Every row comes from one small tree of marks. The marks that hang from a mark follow it in brackets, in the order of their numbers. Every link used is in the known rows. Which tree was each row made from?
Known rows
Z_817{Z_478 Z_491 Z_755 Z_837{Z_291}}: [-0.78  2.11 -0.56 -0.87 -2.20  2.28  2.01 -2.19 -0.92 -0.83 -0.94  1.90
 -0.89 -0.74 -1.14 -4.45  1.56  0.55 -2.33 -0.16  1.64 -2.57  0.24]
Z_837{Z_291{Z_755}}: [-2.43  1.35 -1.48  2.11  1.71  0.06 -1.74 -1.70 -1.82 -1.76  2.14  0.74
 -2.49 -1.46 -0.31 -3.21 -1.21 -0.77  0.00 -1.53 -1.12  2.00  1.20]
Z_527{Z_817{Z_478 Z_755}}: [ 1.39 -0.58 -1.75  0.36 -1.05 -1.92 -1.78 -2.40  0.76 -2.92 -1.45 -0.93
 -4.02 -0.24  1.58 -0.14 -0.58  1.48 -3.63  0.49  2.52 -1.58  0.77]
Z_527{Z_20{Z_491} Z_817{Z_755}}: [ 3.58 -3.08 -0.72  2.11  2.29 -1.04 -0.19 -3.36  0.54 -0.17  1.13  0.82
 -1.20 -0.84  1.14  0.82  0.74 -1.55  0.98  1.25  0.14 -0.89  2.98]
Z_817{Z_478 Z_491}: [-0.80  2.52  1.97 -1.03 -0.18 -2.74 -0.58  5.65  3.00 -1.35 -2.70 -1.08
  1.68  0.16 -0.12 -1.80 -2.11  2.02  0.74 -0.70  1.85 -1.51 -0.48]
Z_817{Z_491 Z_527 Z_837}: [-0.25  3.02 -1.11 -1.57 -1.66 -2.44  0.21  0.62 -1.50  2.36 -0.17  1.01
  3.78  1.07 -1.39  0.40  0.48 -0.76  2.49 -1.89  1.19  1.50 -1.74]
Z_491{Z_20 Z_817{Z_478 Z_527}}: [-0.22 -0.29  3.71 -1.35 -1.72  0.69  0.60  3.88  1.20 -0.66  0.04 -0.77
 -0.32 -0.88 -1.63  1.95 -1.45 -0.18  0.63  0.47  0.33  2.83 -1.13]
Z_20{Z_491{Z_817{Z_837}}}: [ 0.72 -0.35 -0.06  1.70  2.07  1.14 -0.57 -1.92 -0.50  1.42  2.34  0.30
  1.99  3.20  1.73  1.26 -0.65  0.92  0.93  0.21 -1.85  0.02  1.00]
Z_817{Z_478 Z_837}: [-1.38  2.08 -1.35 -2.39 -0.64  1.16  0.68 -0.07 -1.07 -0.88 -0.41  1.35
 -0.20 -0.78  1.79 -1.01  0.63  2.35 -1.12 -1.17 -0.55 -2.97  0.61]
Z_527{Z_817}: [-0.12 -1.09 -2.57  0.75  0.61 -3.76 -2.51 -2.00  0.60 -1.12 -0.06 -0.90
 -2.01  1.25  2.95  0.45 -1.86  2.03 -1.70 -1.33  1.10  0.46  0.87]
Z_527{Z_20 Z_817}: [ 1.14 -3.31 -1.31  0.45  2.00 -3.19 -0.86 -0.95  0.64 -0.99 -0.03  0.59
 -1.29 -1.72  1.81  0.42 -0.79 -0.94  0.44 -0.80 -0.60 -0.18  2.42]
Z_837{Z_291}: [-2.97  0.40 -0.94  2.07  0.97  0.37 -1.91 -1.62 -0.27 -0.43  2.29  0.01
 -2.23 -0.71 -0.22 -3.10 -1.66 -1.32 -1.81 -1.33 -0.37  1.71  1.14]
Z_527{Z_20{Z_491}}: [ 1.27 -1.01  1.06  1.46  3.56 -0.20 -0.23  1.30  0.74  1.29  2.07  0.57
  1.85 -1.14  0.22  0.20  0.07 -2.16  3.81  0.34 -2.14 -0.69  2.94]
Z_527{Z_20{Z_491} Z_817}: [ 2.24 -2.73 -0.01  1.68  3.52 -2.11 -0.30 -0.99  1.30 -0.03  1.09  1.00
  0.50 -0.75  2.15  1.67 -0.71 -0.25  2.44 -0.02 -0.43  0.02  2.36]
Z_491{Z_817{Z_478}}: [-0.46 -1.13  0.76  0.17 -0.35 -0.30 -1.49  1.46  0.70 -2.42 -1.20 -1.19
 -1.73  0.48  0.17 -0.20 -2.15 -0.31 -3.02  0.50 -1.18 -0.60  0.17]
Z_817{Z_478 Z_755 Z_837{Z_291}}: [-0.76  1.54 -1.98 -0.54 -2.06  4.28  1.18 -4.71 -2.49 -1.66  0.70  1.89
 -3.76 -2.06 -0.58 -3.44  2.24 -0.37 -4.12  0.31  0.46 -2.83  1.18]
Z_20{Z_491 Z_527{Z_817{Z_478}}}: [-0.18 -0.44 -0.16  1.96  4.27 -0.30 -0.66  1.07  2.45  0.30 -0.79 -1.56
  1.43  1.01  2.54  2.26 -0.59  3.17  1.47  0.65  0.22 -0.78 -1.81]
Z_527{Z_817{Z_478 Z_491 Z_837{Z_291}}}: [-1.14  0.27 -1.33 -0.75 -0.17 -2.16  0.51 -1.44  0.90 -1.71 -1.46  1.52
 -0.64  0.29  2.31 -1.37 -1.55  3.55 -1.55 -2.04  1.97 -0.30 -0.61]
Z_20{Z_491{Z_817{Z_755}} Z_527}: [ 0.40 -1.88 -0.41  3.24  3.26  1.88 -0.87 -1.00  0.58  1.64  0.39 -2.15
  1.07  2.35  0.56  1.37  0.63 -0.25  0.16  2.10 -2.15 -0.37 -0.90]
Z_527{Z_817{Z_478 Z_491{Z_20} Z_755}}: [ 1.11 -0.31  0.39 -0.50 -1.29 -2.65 -0.05  0.19  2.36 -1.54 -1.92 -0.74
 -1.64  0.58  1.32 -0.64 -0.79  3.21 -0.86 -0.06  3.50 -0.52  0.35]
Z_817{Z_478 Z_527{Z_20} Z_837}: [ 0.47  2.24  0.45 -2.89 -1.09  1.13  1.66  1.79 -1.67 -0.74 -0.39  2.31
  0.77 -4.63 -2.17  1.39  1.57 -2.71  1.40 -0.35  0.12 -1.03 -0.79]
Z_20{Z_491 Z_527}: [-0.99  0.16 -0.32  2.48  4.47  0.61 -1.07  1.24  1.28  2.45  0.80 -1.88
  2.68  1.92  1.68  1.33  0.23  1.38  2.75  0.68 -1.59 -0.31 -0.79]
Z_817{Z_527}: [ 0.06  2.17 -0.40  0.32 -0.82 -2.17 -2.66  1.38 -0.59  0.29  0.88 -1.31
  0.18 -0.52 -2.00  1.54 -0.76 -2.90  0.52 -0.48  1.26  2.29 -0.86]

Write each row's tree
[ 1.84  2.40  3.34 -0.65  0.60 -0.01  0.00  5.04  1.34 -1.38 -0.31  0.19
  1.25 -4.21 -3.13  2.31 -0.41 -3.37  2.73  1.07  1.49  0.12 -0.85] => Z_817{Z_478 Z_527{Z_20{Z_491}}}
[ 1.98 -2.09 -1.58  0.21 -2.02  1.50 -0.03 -3.89 -3.30  0.11  0.79  0.77
 -1.45 -0.67 -2.26  0.74  1.67 -5.02 -2.11  1.18 -1.67  0.46  0.40] => Z_491{Z_817{Z_527{Z_20} Z_755 Z_837}}
[ 1.21  2.06  1.12 -0.21 -1.85 -1.10 -0.43  2.36  1.79 -1.63 -2.54 -1.41
 -0.71  0.06 -1.50 -2.79  0.09  0.32 -1.34  1.20  2.65 -2.81  0.41] => Z_817{Z_478 Z_491 Z_755}
[-0.75 -0.96 -0.72 -0.93 -0.85  1.01 -0.09 -0.92 -1.02 -1.56 -0.67  0.51
 -0.96  0.69  0.93 -0.31 -0.74  0.60 -3.02 -0.25 -1.89 -1.38  0.16] => Z_491{Z_817{Z_478 Z_837}}
[-2.11  0.42  1.25 -0.23  0.96 -2.57  0.33  4.29  2.40  2.69 -0.67 -1.55
  3.27  2.10  0.77 -1.38 -0.66  2.58  3.69 -1.29  0.05  1.06 -0.27] => Z_817{Z_491{Z_20{Z_527}}}
[ 1.42  1.13  1.41  0.77  1.02  1.39 -0.11  0.08 -0.03  0.31  1.36  0.43
  1.99  1.42  0.00  2.43 -0.76  0.03  1.05  0.71 -0.31  0.41 -0.70] => Z_20{Z_491{Z_817{Z_478 Z_527 Z_837}}}
[-0.07  1.24 -0.47  0.20  0.90  2.24  1.34 -2.50 -2.85  1.83  3.37  3.27
  1.47 -2.97 -2.28  0.66  1.46 -4.17  2.48 -0.80 -0.81  2.14 -0.04] => Z_817{Z_527{Z_20{Z_491}} Z_837{Z_291}}
[-0.50  0.20 -0.39 -2.11 -0.55 -2.60  1.37  0.19  1.49 -0.45 -1.58  1.09
  0.61  1.00  3.19 -0.13 -0.84  5.22  0.51 -2.01  1.93 -0.50 -0.13] => Z_527{Z_817{Z_478 Z_491{Z_20} Z_837}}
[ 0.33 -1.72  2.41 -0.57 -2.05  2.15  0.81  0.80  0.78 -0.87  0.13 -0.95
 -2.50  0.18 -0.39 -0.30 -0.13  0.52 -1.51  1.39 -0.42  0.24  1.11] => Z_491{Z_20 Z_817{Z_478 Z_755}}
[-0.75  0.13 -1.67 -1.04 -1.39  0.94  2.45 -2.29 -1.37  3.78  0.18  0.58
  1.88  2.14  0.70 -2.39  3.52  2.15  1.61 -0.47 -0.35 -1.12  0.65] => Z_817{Z_491{Z_20{Z_527}} Z_755 Z_837}
[ 1.92  0.13  0.49  1.35  0.94  2.34  0.02 -2.09 -0.29  0.16  1.43  0.19
  0.52  2.20  0.80  0.76  0.16  0.53 -0.45  1.43 -0.82 -1.33  0.89] => Z_20{Z_491{Z_817{Z_478 Z_755 Z_837}}}
[-0.91 -2.18 -3.35  1.58  1.54 -1.53 -1.97 -2.08  0.23  0.16 -1.37 -2.22
 -1.95  0.58  1.76  0.17  0.70  0.84 -2.03  0.26 -0.18 -0.64 -0.73] => Z_20{Z_527{Z_817{Z_755}}}
[-0.12  4.42  0.98 -3.01 -2.21 -1.30  1.36  3.54 -0.20  0.00 -2.11  1.25
  3.21 -1.21 -1.97  0.33  0.08  0.26  1.78 -1.19  2.47 -0.20 -2.74] => Z_817{Z_478 Z_491 Z_527 Z_837}
[-0.53  4.25  2.61 -3.95 -2.47 -0.46  2.96  4.65  0.52  1.18 -1.23  1.55
  3.83 -1.16 -1.53  0.68  0.44  1.69  3.71 -1.49  2.57  0.90 -2.44] => Z_817{Z_478 Z_491{Z_20} Z_527 Z_837}
[-1.94 -1.57 -2.40  1.17  2.20 -3.36 -1.51  0.81  1.59  0.67 -2.29 -2.07
  0.56  1.32  2.23  0.13 -0.74  2.18 -0.08 -0.81 -0.09  0.09 -1.63] => Z_20{Z_527{Z_817{Z_491}}}
[-1.40 -0.49 -0.81 -0.18 -0.27  1.95  0.32 -1.67 -1.96 -2.58 -0.07  1.48
 -1.96 -0.51  0.36 -1.35 -0.81  0.16 -2.82 -0.54 -2.18 -0.29 -0.07] => Z_491{Z_817{Z_478 Z_837{Z_291{Z_755}}}}
[ 1.43 -0.20 -0.70 -0.62 -3.03  1.86 -0.12 -2.28 -2.33 -1.57 -0.71  0.20
 -2.13 -0.60 -2.11  0.83  0.91 -2.67 -3.77  1.24  0.01 -0.41 -0.93] => Z_491{Z_817{Z_478 Z_527 Z_755 Z_837}}
[ 0.54  0.51  0.62  0.29 -1.60 -1.29  0.06  0.62  0.96  2.10  0.27 -1.39
  0.55  2.11 -0.55 -2.56  0.88  0.75  1.52  0.18  1.51  0.15  1.72] => Z_817{Z_491{Z_20} Z_755}
[-0.86 -1.54 -0.81  2.10  3.85  1.98  0.05 -0.91 -0.12  2.41  0.64 -0.82
  2.64  2.69  1.88  1.82  0.59  1.16  1.33  0.76 -3.15 -0.36 -1.26] => Z_20{Z_491{Z_817{Z_837}} Z_527}
[-2.45 -2.06  1.13 -1.94  0.06  2.72  2.55  1.44  0.15  0.84 -0.67  0.19
  0.28  0.20  1.44  0.59  0.65  2.81  0.18 -0.11 -2.64  0.04 -0.96] => Z_491{Z_20{Z_527} Z_817{Z_478 Z_837}}
[-0.31 -0.94 -0.41  0.08  0.32 -4.68 -0.90  0.43  2.14  0.29 -0.62 -0.66
  0.43  2.26  2.61 -0.12 -2.04  3.71  1.01 -1.83  1.94  1.50  0.40] => Z_527{Z_817{Z_491{Z_20}}}
[ 0.03 -0.72 -1.45 -0.21 -1.50 -0.01 -0.94 -2.11 -2.41  0.19  0.66  0.23
 -0.10  1.02 -0.74  1.46 -0.43 -2.21 -1.87 -0.39 -1.48  1.58 -0.80] => Z_491{Z_817{Z_527 Z_837}}
[ 2.06  2.25  0.06  0.93 -2.67 -2.57 -1.77  0.56 -0.26  0.90 -0.66 -1.64
  0.61  0.56 -4.00 -0.42  0.66 -3.69  0.43  0.90  3.33  1.47 -1.00] => Z_817{Z_491 Z_527 Z_755}
[ 2.46  1.74 -0.46 -2.17 -2.73  2.82  1.75 -1.57 -2.99 -0.92 -0.31  2.00
 -1.49 -4.81 -3.57  0.53  3.71 -4.39 -0.72  1.56  0.97 -2.08  0.09] => Z_817{Z_478 Z_527{Z_20} Z_755 Z_837}
[-0.23 -1.22  2.29 -0.35 -1.37 -0.11 -0.18  1.90  0.25  1.01  1.39 -0.85
  0.06  0.75 -1.21  2.00 -1.19 -0.99  1.05 -0.04 -0.56  4.00 -0.45] => Z_491{Z_20 Z_817{Z_527}}
[ 2.23  3.00  0.71 -0.35 -3.14  0.61 -1.55  1.01 -0.36 -2.30 -1.02 -1.47
 -2.82 -2.96 -3.99  0.58  0.94 -3.63 -2.20  2.04  3.35 -0.67 -0.98] => Z_817{Z_478 Z_527 Z_755}
[-0.68 -2.60  1.80 -0.24 -0.69  2.68  1.20  1.40  1.02 -0.14 -1.03 -1.69
 -1.92 -0.11 -0.34 -0.02  0.69  0.77 -1.31  1.81 -1.26  0.01 -0.52] => Z_491{Z_20{Z_527} Z_817{Z_478 Z_755}}
[ 2.04 -2.31  0.34  1.36  2.44  1.39  0.62 -1.43 -0.74  1.15  2.05  1.24
  0.97 -0.56  0.01  0.18  1.09 -2.92  2.08  1.00 -2.95 -1.05  2.91] => Z_527{Z_20{Z_491{Z_817{Z_755 Z_837}}}}
[-0.50 -0.93  1.11  2.24  3.83  1.55 -0.39  2.13  1.81  0.60 -0.59 -1.84
  1.94  1.48  0.91  1.82 -0.56  1.04  0.90  1.50 -1.93 -0.57 -1.89] => Z_20{Z_491{Z_817{Z_478}} Z_527}
[-1.55 -1.60 -0.44 -0.02  0.88 -0.43  0.15  0.32  1.11  1.89  0.51 -1.59
 -0.76  0.75  2.07  0.16  0.71  2.81  1.41 -0.34 -0.18  1.11  0.42] => Z_491{Z_20{Z_527{Z_817{Z_755}}}}
[-3.17  1.10 -0.11 -1.17 -0.13  0.36  2.47 -0.61 -0.47  3.02  1.78  2.31
  2.45  1.29  1.09 -3.24  0.20  2.70  2.52 -2.80 -0.33  1.47  0.60] => Z_817{Z_491{Z_20} Z_837{Z_291}}
[ 0.84 -1.92  0.47  0.81 -0.35 -1.06 -1.62  0.67 -0.70 -0.68  0.24 -0.74
 -0.44 -0.63 -2.17  1.42 -1.17 -4.56 -0.83  0.61 -1.50  2.01 -0.13] => Z_491{Z_817{Z_527{Z_20}}}
[ 0.01 -1.60  1.00 -1.77 -2.40  3.28  2.31 -1.50 -1.01  0.04  0.63  0.75
 -1.80  0.41  0.43 -0.51  1.30  1.31 -1.56  0.68 -1.27 -0.53  1.18] => Z_491{Z_20 Z_817{Z_478 Z_755 Z_837}}
[-0.88  0.16  0.18 -0.53 -1.64  1.72  0.00 -0.91 -1.60 -1.83 -0.08  1.10
 -1.37 -1.24 -1.84  0.41 -1.01 -2.22 -3.15 -0.12 -0.47  1.34 -1.66] => Z_491{Z_817{Z_478 Z_527 Z_837{Z_291}}}
